Every row comes from one small tree of marks. The marks that hang from a mark follow it in brackets, in the order of their numbers. Every link used is in the known rows. Which tree was each row made from?
Known rows:
q781{q343{q395 q535{q576} q586}}: [ 1.50, -0.19, -5.91,  0.52, -2.92, -0.48, -4.66, -4.71, -2.60,  1.90,
 -0.77,  2.21,  0.71,  0.93,  1.38, -1.86, -1.92, -2.86,  3.06, -1.33,
 -1.84,  0.85]
q544{q525{q781{q343}}}: [-1.86,  1.20, -4.54, -0.17,  0.71,  1.21, -3.77, -3.05,  0.81,  0.33,
  0.84, -1.67,  0.10, -0.41,  3.38, -1.27, -2.64, -0.69,  1.47,  0.20,
 -0.93,  0.42]
q781{q343{q535 q544 q578 q586}}: [ 0.65,  0.35, -3.96,  3.09,  0.61, -2.08, -2.05, -1.98, -1.28,  0.09,
 -2.47, -0.54,  0.42, -2.96,  1.36, -2.66, -3.48, -4.50, -0.20, -0.34,
  1.86,  2.65]
q644{q544{q525{q781{q343{q395}}}}}: [-2.08,  0.19, -4.49, -0.06, -0.97, -0.02, -4.39, -3.43,  0.65, -1.29,
  0.61, -1.91, -0.11, -1.33,  3.95, -0.90, -1.93,  0.28,  2.53,  0.96,
 -2.06, -2.19]
q644{q544}: [-0.40,  1.13, -1.99,  0.31, -0.77, -1.09,  0.15, -1.18,  0.37, -0.25,
 -0.04, -1.66,  1.15, -2.20,  0.91,  0.81,  2.22,  0.68,  0.96,  1.57,
  0.00, -0.05]
q343{q535 q578 q586}: [ 1.12, -0.31, -2.95,  1.33, -0.47, -1.62, -1.98, -1.44, -2.49,  1.73,
 -3.08,  0.15, -0.48, -2.91,  0.28, -1.04, -2.27, -4.37,  0.51, -0.42,
  1.96,  1.01]
q525{q544 q586}: [ 0.23,  0.82, -3.94, -1.13, -1.21, -1.69, -0.54, -0.95,  2.30,  1.67,
 -2.04,  1.06,  0.86, -0.19,  0.46, -0.35,  0.98, -1.59, -0.01, -1.29,
 -1.81,  1.54]
q535{q576}: [ 1.43,  2.35, -3.63, -0.75, -0.61, -0.48, -1.07, -1.72, -0.90,  2.10,
  1.02, -0.10,  2.24,  0.53, -0.26,  1.03, -0.29, -1.24,  2.60,  0.89,
  0.15,  1.06]
q343{q395 q535 q586}: [ 0.79, -2.30, -3.36, -0.63, -2.47, -0.89, -3.48, -3.46, -2.85,  0.13,
 -2.74,  1.89, -0.84, -0.91, -0.11, -1.77, -1.29, -3.43,  1.66, -1.02,
 -2.10, -0.98]
q644{q544{q525{q586 q781{q343}}}}: [-2.51,  1.03, -4.47,  0.39, -0.92, -0.63, -3.25, -3.02,  2.88,  0.24,
 -1.58, -1.72,  0.39, -1.27,  3.38, -0.55, -0.16, -0.53,  1.50, -0.59,
 -2.78, -0.66]
q343{q395 q535 q578 q586}: [ 1.67, -1.61, -3.31,  0.69, -1.28, -1.29, -3.42, -1.80, -3.06,  1.16,
 -3.05,  0.95, -0.99, -2.60,  0.26, -1.85, -3.76, -4.40,  1.50,  0.02,
  0.84, -1.31]
q576{q544{q525{q586}} q578}: [ 1.77,  2.32, -2.50, -0.84,  2.46,  1.13, -0.26,  0.00,  2.45, -1.09,
 -0.95, -4.50,  0.21, -0.66, -0.24, -0.76,  1.19,  0.30,  0.55,  2.82,
 -0.19,  1.06]
q781{q343{q395 q535{q576} q544 q578}}: [ 2.15,  1.15, -5.11,  2.36, -0.11, -1.82, -3.38, -1.28, -2.87,  0.59,
  0.26, -0.17,  2.58, -0.79,  1.33, -2.41, -5.08, -3.53,  2.25,  0.39,
  1.18,  0.80]
q535{q576{q544{q525} q578}}: [ 2.72,  4.54, -3.24, -0.73,  2.63,  1.09, -0.32, -0.75, -0.27, -0.20,
  1.88, -4.96,  1.60,  0.47, -0.06,  1.30,  0.29,  0.93,  2.07,  3.82,
  1.86,  2.48]
q781{q343}: [ 0.01,  1.14, -3.81,  0.34,  0.52,  1.41, -1.38, -1.64,  1.09,  0.87,
  1.28, -0.73,  1.25, -0.65,  1.87, -2.03, -0.07,  0.57,  0.87,  0.95,
  0.58,  1.40]
q781{q343{q395{q644} q535 q544 q586}}: [ 0.56, -2.19, -4.83,  1.72, -1.47, -2.39, -4.56, -4.04,  0.79, -2.18,
 -0.83,  0.79, -0.28, -1.24, -0.38, -4.45, -1.87, -4.31,  0.51, -1.14,
 -1.95,  1.22]
q535{q576{q544 q578}}: [ 3.25,  4.59, -3.23,  0.88,  0.62,  0.99,  0.93, -1.14,  1.04,  0.56,
  2.69, -3.76,  1.83, -0.11, -0.69,  0.92, -0.02,  0.96,  2.15,  3.08,
  2.20,  2.27]
q644{q544{q525{q586 q781{q343{q578}}}}}: [-1.52,  1.80, -4.28,  1.81,  0.33, -1.16, -3.02, -1.50,  2.58,  1.29,
 -1.86, -2.79,  0.46, -2.84,  3.73, -0.67, -2.59, -1.57,  1.42,  0.39,
  0.17, -0.91]
q544{q525{q586 q781{q343}}}: [-1.92,  0.70, -4.99, -0.44, -0.17,  0.52, -4.20, -3.08,  2.46,  1.08,
 -1.58, -0.60,  0.13,  0.02,  2.76, -1.96, -2.11, -1.78,  1.66, -1.03,
 -2.89, -0.28]
q544{q525{q781{q343{q395 q535}}}}: [-1.91, -1.01, -4.84, -0.06, -1.04,  0.61, -6.01, -3.90, -2.07, -0.71,
 -0.44, -0.06, -0.44, -0.05,  3.43, -2.98, -3.82, -1.86,  2.25, -1.26,
 -2.77, -1.23]
q535{q576{q544{q525}}}: [ 1.49,  3.62, -3.59, -1.00,  2.89, -0.48, -1.11, -1.29, -0.46, -0.18,
  1.60, -2.53,  1.29,  1.02,  0.78,  2.13,  0.28, -0.11,  2.03,  2.78,
  0.09,  2.32]
q343{q544{q525} q586}: [ 0.00,  0.11, -2.39, -1.62,  1.81, -2.12, -1.80, -2.36, -0.76, -1.64,
 -2.87, -1.47, -0.19, -1.09, -0.31,  0.06, -0.69, -3.58,  0.51,  1.24,
 -1.37,  1.54]
q644{q544{q525{q781}}}: [-2.38,  1.26, -2.36, -0.28, -0.46, -1.36, -2.15, -2.50,  0.02, -0.77,
 -0.55, -2.51, -0.06, -1.88,  2.24,  1.38, -0.19, -0.44,  1.54,  0.81,
 -1.41, -1.10]
q535{q576{q544{q525{q586 q781}} q578}}: [ 1.20,  3.85, -4.41,  0.14, -0.14,  0.03, -1.88, -2.62,  2.29,  0.81,
 -0.19, -3.70,  0.60,  0.69, -0.11,  1.10, -2.15, -1.34,  2.76,  0.96,
 -1.02,  0.53]

Which tree is each row?
[-0.13,  2.38, -5.22,  2.38,  2.47, -0.17, -3.16, -3.04,  2.15,  0.46,
  0.02, -2.83, -1.80, -2.34,  3.41, -0.22, -4.86, -2.14,  1.09,  1.61,
  2.10,  1.33]
q576{q544{q525{q781{q343{q578 q586}}}}}
[-1.13,  0.14, -3.17,  1.20,  0.30, -3.42, -3.52, -1.13, -1.04, -0.26,
 -4.67, -1.09,  0.10, -2.40,  0.72, -1.42, -5.16, -6.02,  0.56, -1.67,
 -1.38, -0.46]
q343{q535 q544{q525{q586 q781}} q578}
[ 1.87, -0.14, -2.51,  0.38,  1.09, -1.81, -1.54,  0.25, -0.55, -0.95,
 -0.59, -1.18,  1.02, -2.43, -0.46, -1.58, -4.65, -2.98,  1.13,  2.42,
  1.52, -1.69]
q343{q395 q544 q578}
[-1.90, -0.22, -5.23,  2.22, -3.11, -0.23, -4.04, -5.37, -0.29,  1.43,
 -1.50,  1.26, -0.89, -1.22,  2.39, -1.99, -2.93, -3.29,  1.17, -3.11,
 -1.77,  1.04]
q525{q781{q343{q535 q586}}}
[-0.59,  0.18, -5.77,  0.35,  0.51,  0.40, -4.56, -4.98,  1.91, -1.36,
  0.20, -1.34, -2.24, -0.27,  2.90, -0.98, -4.10, -1.38,  2.17,  0.84,
 -1.93, -0.51]
q576{q544{q525{q781{q343{q395 q586}}}}}
[-1.40,  0.95, -4.62, -0.06, -2.99, -2.14, -1.64, -2.81,  3.21,  2.07,
 -1.88,  1.40,  0.00, -0.35,  0.95, -0.06, -1.95, -2.66,  0.49, -2.89,
 -2.70,  0.38]
q525{q544 q586 q781}
[-0.44,  0.76, -2.19, -0.75,  1.25, -1.69, -1.96, -0.90,  1.30, -1.68,
  0.71, -2.98,  0.70, -2.19,  0.43,  0.21,  3.03, -0.04,  0.43,  2.22,
 -0.25,  0.85]
q395{q644{q544{q525}}}
[-1.45,  0.54, -5.24,  1.33, -2.24,  0.08, -3.22, -5.18,  2.02,  1.67,
 -0.35,  0.29, -1.07, -1.04,  2.05, -1.16, -3.14, -2.33,  1.50, -1.43,
 -0.92,  0.49]
q525{q781{q343{q586}}}
[ 0.23,  0.34, -3.59,  1.57,  2.60, -2.07, -3.24, -1.72, -2.39, -0.63,
 -3.14, -1.72,  0.17, -2.56,  2.03, -2.38, -3.38, -4.40, -0.11,  0.42,
  1.42,  2.96]
q781{q343{q535 q544{q525} q578 q586}}
[ 0.58, -1.44, -4.78, -0.69,  1.38, -1.65, -4.96, -3.22,  1.87, -2.86,
 -0.34, -1.07, -0.49, -0.64,  0.10, -3.45, -1.84, -3.25,  0.88,  1.36,
 -1.82,  0.76]
q781{q343{q395{q644} q544{q525} q586}}
[-1.66,  0.09, -3.24, -0.92,  0.13, -2.36, -2.85, -2.37,  1.43, -1.06,
 -3.24, -0.92,  0.27, -0.57,  0.06, -0.64, -2.88, -3.99,  1.07, -0.83,
 -3.75, -0.85]
q343{q544{q525{q586 q781}}}
[-0.38,  0.12, -2.64, -0.91,  0.39, -2.40, -2.20, -0.62,  3.06, -1.03,
 -1.50, -2.12,  0.73, -1.77, -0.19, -0.54,  3.46, -1.16,  0.51,  1.06,
 -2.13,  0.15]
q395{q644{q544{q525{q586}}}}
[-0.57, -1.32, -5.77,  1.68, -2.29, -2.07, -5.12, -5.57,  3.70, -1.64,
  0.55,  0.10, -1.12, -1.26, -0.14, -3.17, -4.82, -4.56,  1.60, -1.22,
 -2.05, -0.77]
q525{q781{q343{q395{q644} q544 q586}}}
[-2.18,  0.65, -3.01, -0.40, -1.53, -1.90, -2.51, -2.57,  1.71,  0.01,
 -2.68, -1.53,  0.10, -1.60,  1.74,  0.89,  0.24, -1.55,  1.72, -0.41,
 -3.26, -1.74]
q644{q544{q525{q586 q781}}}
[-0.80, -1.68, -4.14, -1.11, -0.89, -3.00, -5.42, -2.86,  3.10, -2.43,
 -1.73, -0.51, -0.26, -0.56, -1.27, -2.37, -3.66, -5.06,  1.47, -0.77,
 -4.49, -2.58]
q343{q395{q644} q544{q525{q586 q781}}}
[ 1.22, -1.58, -2.66, -0.32,  1.31, -2.92, -3.92, -1.62, -4.09, -1.65,
 -4.19, -0.76, -0.77, -2.40,  0.25, -1.79, -4.36, -5.76,  1.06,  0.81,
 -0.14, -0.56]
q343{q395 q535 q544{q525} q578 q586}
[-0.89,  1.29, -3.84, -0.01,  1.03, -0.58, -2.25, -2.38,  2.75, -0.44,
 -1.46, -1.53, -0.92, -0.27,  1.08,  0.42, -1.59, -1.71,  1.26,  0.17,
 -2.79, -0.21]
q576{q544{q525{q586 q781}}}
[ 0.79,  3.91, -6.22,  4.84, -0.15, -0.79, -2.55, -2.52,  0.07,  2.06,
  2.17, -1.18,  0.89, -1.17,  3.07, -0.25, -5.22, -2.03,  1.92, -0.51,
  2.47,  2.43]
q525{q781{q343{q535{q576{q544}} q578}}}
[-0.45,  0.67, -3.13,  0.70,  1.24, -2.91, -2.93, -2.65, -0.40, -0.38,
 -2.91, -2.23, -1.11, -2.84,  0.39,  0.25, -6.05, -5.64,  1.02,  0.47,
  0.76, -0.13]
q343{q544{q525{q781}} q578 q586}
[ 2.54,  0.45, -5.94,  1.69, -1.78, -0.92, -4.35, -3.07, -2.77,  2.84,
 -0.98,  1.04,  0.67, -0.72,  1.69, -1.90, -4.44, -3.88,  3.05, -0.37,
  1.19,  0.41]
q781{q343{q395 q535{q576} q578 q586}}
[-2.15,  0.66, -4.84,  1.48, -1.00, -1.71, -4.33, -4.92,  3.41, -0.68,
  0.35, -2.30, -1.15, -2.25,  2.30, -0.68, -0.46, -1.88,  1.23, -0.32,
 -1.22,  0.92]
q395{q644{q544{q525{q781{q343{q586}}}}}}
[-1.11,  1.55, -6.11,  3.53, -2.34, -2.19, -3.35, -3.83,  0.23,  2.88,
 -1.62,  0.78, -1.21, -2.49,  3.74, -1.43, -5.21, -4.05, -0.01, -3.24,
  1.40,  2.72]
q525{q544 q781{q343{q535 q578 q586}}}
[-0.66,  0.76, -2.91,  0.34,  1.14, -2.85, -2.79, -0.80,  1.14,  0.01,
 -3.49, -1.92,  0.24, -2.20,  0.40, -0.57, -5.35, -5.10,  0.94, -0.14,
 -0.58, -1.09]
q343{q544{q525{q586 q781}} q578}
[ 0.20,  0.49, -3.83,  0.88,  0.20, -1.20, -1.33, -3.22,  1.40, -0.57,
 -0.92, -0.57,  0.38, -1.08,  0.73, -1.75, -1.26, -2.58,  0.38,  0.35,
 -0.40,  2.36]
q781{q343{q544 q586}}
[ 1.03, -1.45, -3.10, -0.96, -0.93, -2.00, -2.10, -3.09, -0.35, -1.71,
 -2.09,  0.44, -0.30, -1.07, -1.17, -1.19, -2.38, -3.82,  1.54,  0.79,
 -1.96, -1.08]
q343{q395 q544 q586}
[-0.31,  2.19, -5.01,  1.01, -0.81, -2.10, -3.45, -5.13, -2.03,  0.38,
 -1.27, -0.46, -0.85,  0.46,  1.14,  2.09, -2.48, -3.87,  2.37, -1.42,
 -2.07,  1.99]
q343{q535{q576{q544{q525{q781}}}} q586}
[-1.39, -0.31, -4.82, -0.90, -0.20,  1.24, -5.31, -3.46,  0.21, -0.28,
  0.79, -0.90, -0.42,  0.22,  3.27, -2.08, -4.05, -0.78,  2.42,  0.33,
 -1.99, -1.92]
q544{q525{q781{q343{q395}}}}
[-0.89, -0.12, -3.78,  0.28,  1.37, -1.47, -3.46, -3.28, -2.25, -1.56,
 -2.95, -0.77,  0.29, -0.91,  1.85, -2.39, -0.84, -3.44,  0.00, -0.46,
 -1.60,  3.28]
q781{q343{q535 q544{q525} q586}}
[ 0.92,  0.64, -2.23, -0.69,  3.07, -2.45, -1.58,  0.92,  0.43, -0.44,
 -3.64, -2.35,  1.15, -1.94, -0.31, -0.94, -2.46, -4.10,  0.43,  1.67,
  0.27,  0.20]
q343{q544{q525{q586}} q578}
[ 1.21, -0.51, -4.27,  1.64,  0.07,  0.62, -3.69, -0.65, -2.11,  1.01,
 -0.06, -0.08,  0.72, -1.93,  2.46, -3.72, -3.82, -1.73,  1.29,  0.59,
  1.71, -0.54]
q781{q343{q395 q535 q578}}
[ 0.00,  2.58, -6.74,  3.55, -2.37, -0.98, -3.18, -6.02,  0.38,  1.39,
  0.63,  0.43, -0.47,  0.20,  2.25,  0.23, -3.06, -2.87,  2.09, -2.21,
 -1.08,  2.98]
q525{q781{q343{q535{q576{q544}} q586}}}
[-0.72,  0.50, -2.10, -1.60,  0.32, -1.56, -1.36, -0.60,  0.80, -0.31,
 -2.96, -1.99,  0.93, -1.35,  1.05,  0.52,  2.95, -0.52,  1.10,  1.19,
 -2.41, -0.43]
q644{q544{q525{q586}}}
